What can hang from each mark
N: P R T
P: B F K M N
K: P
Q: N
R: N
F: P
Z: T
T: N

Every row comes from one small tree of marks. Brackets hold a mark, then the marks that hang from it, in alphabetical order. Every link used is in the known rows. Which tree was each row made from?
Known rows
{Z {T N}}: [0,-5,-35,-20,1,-7,-31,-19,1,-3,0,-1,-4,0,5,2,4,4,-5,4,-10,5]
{F P}: [19,-8,-9,-8,5,-1,-19,-15,-9,10,2,-12,0,-2,16,0,1,1,2,7,18,-7]
{Q {N {P F} R T}}: [20,-11,-31,-43,18,-25,58,1,1,1,-1,-73,8,-12,-3,25,7,11,-8,-4,-18,-17]
{R {N {P M} T}}: [23,1,-13,-28,3,-27,31,30,-11,-3,10,-27,1,-1,-8,20,7,5,-6,-15,15,-15]
{P B K M {N T}}: [6,6,-47,-26,-13,-37,61,-53,14,1,11,-15,2,-19,17,-2,17,10,-21,4,6,7]
{Z T}: [-12,-3,-9,-11,3,-9,-11,22,-1,-4,-4,1,-5,-2,7,5,2,2,-5,-1,-10,0]
{R {N {P F K M}}}: [27,11,-20,-23,-35,-31,23,14,-1,11,12,-28,7,-1,-16,10,10,16,-17,-21,7,-4]
{P B K M {N R}}: [20,15,-53,-18,-14,-33,54,-68,27,-2,12,-17,3,-7,10,-7,23,11,-16,-8,-12,4]
{T {N {P K} R}}: [43,-2,-49,-23,10,-20,4,-37,1,0,6,-30,5,-3,-3,9,9,10,-2,-8,-14,-1]
{T {N R}}: [23,-2,-41,-12,5,-2,-4,-45,10,-5,5,-18,2,4,-3,1,9,3,3,-1,-15,1]
{P B K {N T}}: [7,-1,-31,-24,-4,-35,44,-36,9,8,6,-13,2,-23,20,-3,6,12,-13,11,14,10]
{F {P {N T}}}: [24,-12,-23,-18,10,-9,12,-29,-6,6,5,-18,1,-10,24,7,8,5,0,15,29,-10]
{T {N P R}}: [39,-8,-49,-19,14,-15,-1,-33,-1,-8,3,-26,2,5,-9,9,10,8,2,-7,-18,-6]
{Z {T {N {P B} R}}}: [21,-13,-62,-36,15,-37,-6,-17,1,-9,-4,-27,-4,1,-1,6,10,10,-6,-7,-26,0]
{P B F K {N R}}: [19,3,-48,-22,-32,-36,52,-56,23,10,5,-30,9,-11,3,-8,15,19,-17,1,-17,11]
{P F}: [-2,-4,-13,-5,-26,-6,15,-6,2,6,-1,-17,5,-1,-7,0,2,6,-10,3,-12,3]
{R {N P T}}: [24,-4,-1,-25,11,-22,17,47,-14,4,5,-26,0,-4,-6,20,-2,9,1,-8,20,-12]
{Q {N {P M}}}: [14,1,-18,-28,14,-13,16,-19,1,-4,1,-30,4,-1,-12,11,10,5,-6,-15,-8,-13]
{N {P B K} T}: [17,-11,-29,-32,12,-45,41,6,-11,7,-1,-32,1,-22,9,11,-1,10,-13,1,8,2]
{K {P B F M N}}: [6,-11,-46,-16,-41,-28,32,-70,3,-2,6,-17,3,0,13,-6,23,18,-18,8,-13,13]
{N P}: [17,-8,-9,-9,11,-14,4,10,-11,-4,-3,-8,0,1,-10,9,2,6,0,-7,-3,-7]
{T N}: [13,-3,-28,-9,-4,0,-21,-44,2,-1,3,-1,2,3,-5,-4,4,2,1,5,-2,7]
{K P}: [4,-12,0,-1,1,-2,-8,-8,-13,0,2,-6,-1,0,26,3,4,6,2,8,1,8]
{Q N}: [-2,3,2,-18,13,3,1,-13,7,4,-1,-18,4,-5,-4,3,0,3,1,-2,0,-4]
{N {P B F}}: [16,-15,-31,-21,-19,-35,22,-12,-6,3,-7,-27,4,-3,-19,1,3,13,-13,-4,-14,2]
{F {P B {N R T}}}: [30,-14,-46,-30,14,-28,34,-41,4,5,3,-35,0,-9,27,2,11,8,-1,12,14,-9]

Which tree is each row?
[2,11,-32,-13,-19,-30,27,-37,11,6,7,-7,2,-10,4,-8,10,4,-20,-6,-5,9] => {P B K M}
[36,-3,-34,-25,12,-17,32,-34,2,11,11,-36,4,-17,37,9,12,10,-3,10,18,-9] => {F {P K {N R T}}}
[39,-3,-62,-21,4,-17,14,-49,3,-14,8,-28,2,9,-12,10,18,5,-5,-13,-22,-9] => {T {N {P M} R}}
[24,-2,-16,-28,31,-12,22,-6,4,-3,-2,-45,5,-2,-6,16,6,7,4,-15,-15,-16] => {Q {N P R}}
[33,-1,-55,-21,-4,-24,25,-69,14,-1,8,-24,1,2,18,-6,22,6,-7,-1,0,-9] => {F {P B M {N R}}}
[21,-4,-24,-20,-6,-24,-9,-30,-3,22,2,-18,3,-14,21,-8,0,8,-7,6,21,5] => {F {P B K}}
[26,-4,-55,-32,14,-28,-8,-12,-1,-4,3,-27,-1,-4,6,12,11,12,-8,-8,-21,0] => {Z {T {N {P K} R}}}
[31,-8,-49,-27,-1,-32,-9,-50,-3,6,2,-14,4,-8,-7,-3,4,13,-9,-2,-2,11] => {T {N {P B K}}}
[29,-14,-48,-22,-17,-16,-7,-41,-6,0,0,-22,5,3,-21,4,7,12,-8,0,-12,2] => {T {N {P F}}}
[14,-13,-41,-27,9,-18,-29,-8,-9,-8,-3,-8,-4,1,-5,9,6,8,-5,-3,-13,-1] => {Z {T {N P}}}
[14,-2,-26,-15,16,-10,50,-16,10,-9,6,-24,1,-7,14,11,12,5,1,4,-4,-9] => {P {N R T}}
[10,15,-29,-6,-19,-12,29,-51,15,-1,14,4,4,-6,7,-3,20,7,-14,-5,3,4] => {P K M N}
[28,-9,-34,-19,17,-33,29,-3,1,-7,-4,-31,0,2,-6,6,5,7,-1,-12,-20,-7] => {N {P B} R}
[17,-4,-44,-34,3,-48,54,-9,-7,0,5,-34,1,-18,6,12,9,8,-22,-4,0,-2] => {N {P B K M} T}
[26,-11,-71,-30,-28,-34,12,-65,1,-2,2,-26,5,4,-25,-1,14,12,-20,-5,-20,6] => {T {N {P B F M}}}
[26,-12,-26,-24,31,-26,53,23,-8,-9,1,-44,0,-7,6,25,6,4,-1,-6,-9,-17] => {N P R T}
[2,-9,-28,-17,-20,-14,47,-26,3,1,4,-22,5,-9,3,7,10,10,-12,13,0,0] => {P F {N T}}
[27,3,-47,-22,-19,-28,12,-73,9,12,10,-12,3,-9,21,-10,17,11,-15,3,19,2] => {F {P B K M N}}
[15,0,-33,-10,-23,-10,42,-36,17,-3,4,-26,6,2,-3,2,15,12,-7,1,-19,-3] => {P F {N R}}
[5,-13,-39,-21,-6,-29,42,-52,-3,-8,7,-17,-2,-8,32,2,20,11,-12,13,2,8] => {K {P B M {N T}}}
[3,11,-31,-10,-43,-18,36,-30,10,9,9,-21,8,-6,-3,0,14,7,-25,-6,-11,7] => {P F K M}
[37,-1,-41,-22,-1,-27,16,-57,11,14,6,-25,4,-11,29,-8,12,13,-4,4,12,0] => {F {P B K {N R}}}
[13,-7,-15,-35,18,-24,8,-16,-1,3,-7,-31,4,-7,-12,4,0,9,-2,-8,-3,-6] => {Q {N {P B}}}
[9,5,-25,-14,-14,-26,19,-48,13,9,4,4,3,-14,11,-12,7,14,-9,4,10,14] => {P B K N}
[16,-1,-17,-37,13,-31,12,-17,1,12,-3,-33,6,-15,-4,3,1,13,-7,-9,2,0] => {Q {N {P B K}}}
[8,10,-34,-18,-10,-20,55,-40,9,-1,15,-12,3,-15,15,7,19,7,-18,4,10,0] => {P K M {N T}}
[2,-9,-27,-10,-13,-22,11,-35,-5,-4,3,-9,-2,0,23,-4,13,7,-11,3,-8,10] => {K {P B M}}
[23,-5,-27,-34,9,-17,34,-11,6,2,-2,-58,9,-2,-14,15,9,12,-5,-13,-23,-14] => {Q {N {P F} R}}
[12,0,-56,-21,-23,-21,82,-43,17,-9,12,-41,5,-4,4,12,26,9,-19,0,-21,-9] => {P F M {N R T}}
[9,-3,-45,-22,10,-13,-15,-16,7,-8,1,-15,-4,3,8,6,9,4,-3,-3,-25,0] => {Z {T {N R}}}
